What can hang from each mark:
manod: babog fanare navi
nuri: babog vutok
babog: komub nuri
vofu: fanare
vutok: komub manod
fepu: manod vofu

Each row was made from one small tree. The marks that hang from a mark follow it in brackets, in alphabetical order. Every link used is in the known rows. Write each row's tree.
Known rows:
fepu{manod{babog navi} vofu{fanare}}: [ 11  41  55  22   2  13 -20  30  -4   7  35  21 -20  10 -13   0  36]
vutok{manod{babog}}: [ 14  35  50  16   0  10 -12  50 -12  -1  25   2 -26  15  -3  -1   4]
vutok{manod{babog fanare}}: [ 19  38  59  14   6  12  -9  50 -14  -3  23  12 -28  16  -2   6   0]
manod{babog{komub nuri} fanare navi}: [  9  16  34  11  10   1  -3  31 -19   4  39  24 -42  27 -14  52  12]
fepu{manod{babog{nuri} fanare navi}}: [  1  29  41  18  -2  10 -18  27 -21  -3  32  25 -31  15   6  12  17]
nuri{vutok}: [ 12  24  12  16  -4  18 -24  34  -3   4  21 -16 -20  15 -21   2   6]
manod{fanare navi}: [ -8  31  36   5   1   9  -9  34 -14  -2   7  26 -34  26 -10  34  -7]
babog{komub nuri{vutok{manod}}}: [  4  10   3  12   1   6 -18  29   8  19  38  -4 -20  20 -17  39  27]
babog{komub nuri}: [  1   2  -1   0   4   6 -25  21   8  15  22   5 -25  23 -14  38  20]
manod{babog navi}: [  5  24  37  16  -1   5  -9  40 -24  -2  28   6 -40  22 -14  16   2]
vutok{komub manod{babog fanare}}: [ 32  29  68  12   1   0 -25  44  -9  -9  22  14 -37  22   0   8  12]
vutok{komub manod}: [ 13  26  51   9  -7  -1 -32  40   2  -4   9   7 -30  24  -1   5  14]
fepu{vofu{fanare}}: [ 15  25  37   5   8  21 -27  34  14  11  10   9 -14  14 -27   2  23]
nuri{babog}: [ -5  20  27  18  -3  23 -23  38  -9   8  -9 -13 -22  17 -20  -1   1]
fepu{manod{babog} vofu{fanare}}: [ 24  40  52  19   5  19 -28  29   1   6  31  14 -15   6 -11 -15  35]
vutok{komub manod{babog{nuri} fanare navi}}: [ 14  18  66  16  -2  -6 -18  42 -12  -5  31  23 -42  27  -2  28  23]
fepu{manod{babog}}: [ 14  37  35  16  -4  14 -28  29 -16  -5  25   6 -25   9   5 -15  10]
fepu{manod{babog navi} vofu}: [  9  42  43  18   3   9 -26  30 -16   8  33  31 -23   0  -4  -7  27]

Write each row's tree:
[ 25   7  14  14   6   9 -19  31  -8   9  44 -10 -31  17 -20  20  20] | manod{babog{komub nuri{vutok}}}
[  8  -8   8  10  -5  13 -37  27   5   6  25  -7 -26  19 -17  13  30] | babog{nuri{vutok{komub}}}
[ -1  30  34  36  -7  23 -12  48  -9  14  13 -26 -14  12 -24   1  11] | nuri{babog vutok{manod}}
[ 20  35  30  24  -1  11 -11  43  -7   7  38 -15 -22  14 -17   9  11] | nuri{vutok{manod{babog{komub}}}}
[ 11  45  38  16   6   3 -23  27 -13  13  37  32 -23   2  -6   6  27] | fepu{manod{babog{komub} navi} vofu}
[ -4  39  36  35  -3  12   1  42 -10  19  21 -13 -20  19 -27  34  11] | nuri{babog{komub} vutok{manod{fanare navi}}}
[ 11  30  49  13   7   8  -5  39 -27  -6  26  21 -42  24 -12  27  -3] | manod{babog fanare navi}
[ 11  14  27  29  -8  17 -31  34  -4   8   7 -30 -23  18 -29   1  17] | nuri{babog vutok{komub}}
[  1   1  24  15  -5   9 -26  34   1   6  30   4 -27  20 -12  25  31] | babog{nuri{vutok{komub manod{fanare navi}}}}
[ -8  37  30  36  -6  11  -2  43  -8  21  21 -21 -19  19 -28  29  13] | nuri{babog{komub} vutok{manod{navi}}}
[  3  33  35  16   0   5 -16  23 -19   1  36  25 -32  17   4  24  18] | fepu{manod{babog{komub nuri} fanare navi}}
[ 28  16  63  12   2   0 -27  42  -6  -6  27  15 -37  22   0  13  22] | vutok{komub manod{babog{nuri} fanare}}
[ 15  45  39   7   8  18 -35  26  -4   7  15  38 -13  -2   1  -9  20] | fepu{manod{fanare} vofu}
[ -2  11   5  14  -1   3 -13  29   5  19  40  -2 -23  22 -18  46  28] | babog{komub nuri{vutok{manod{navi}}}}
[  7  29  30  13   3  -2  -5  34 -20   4  33   6 -41  26 -17  34   3] | manod{babog{komub} navi}
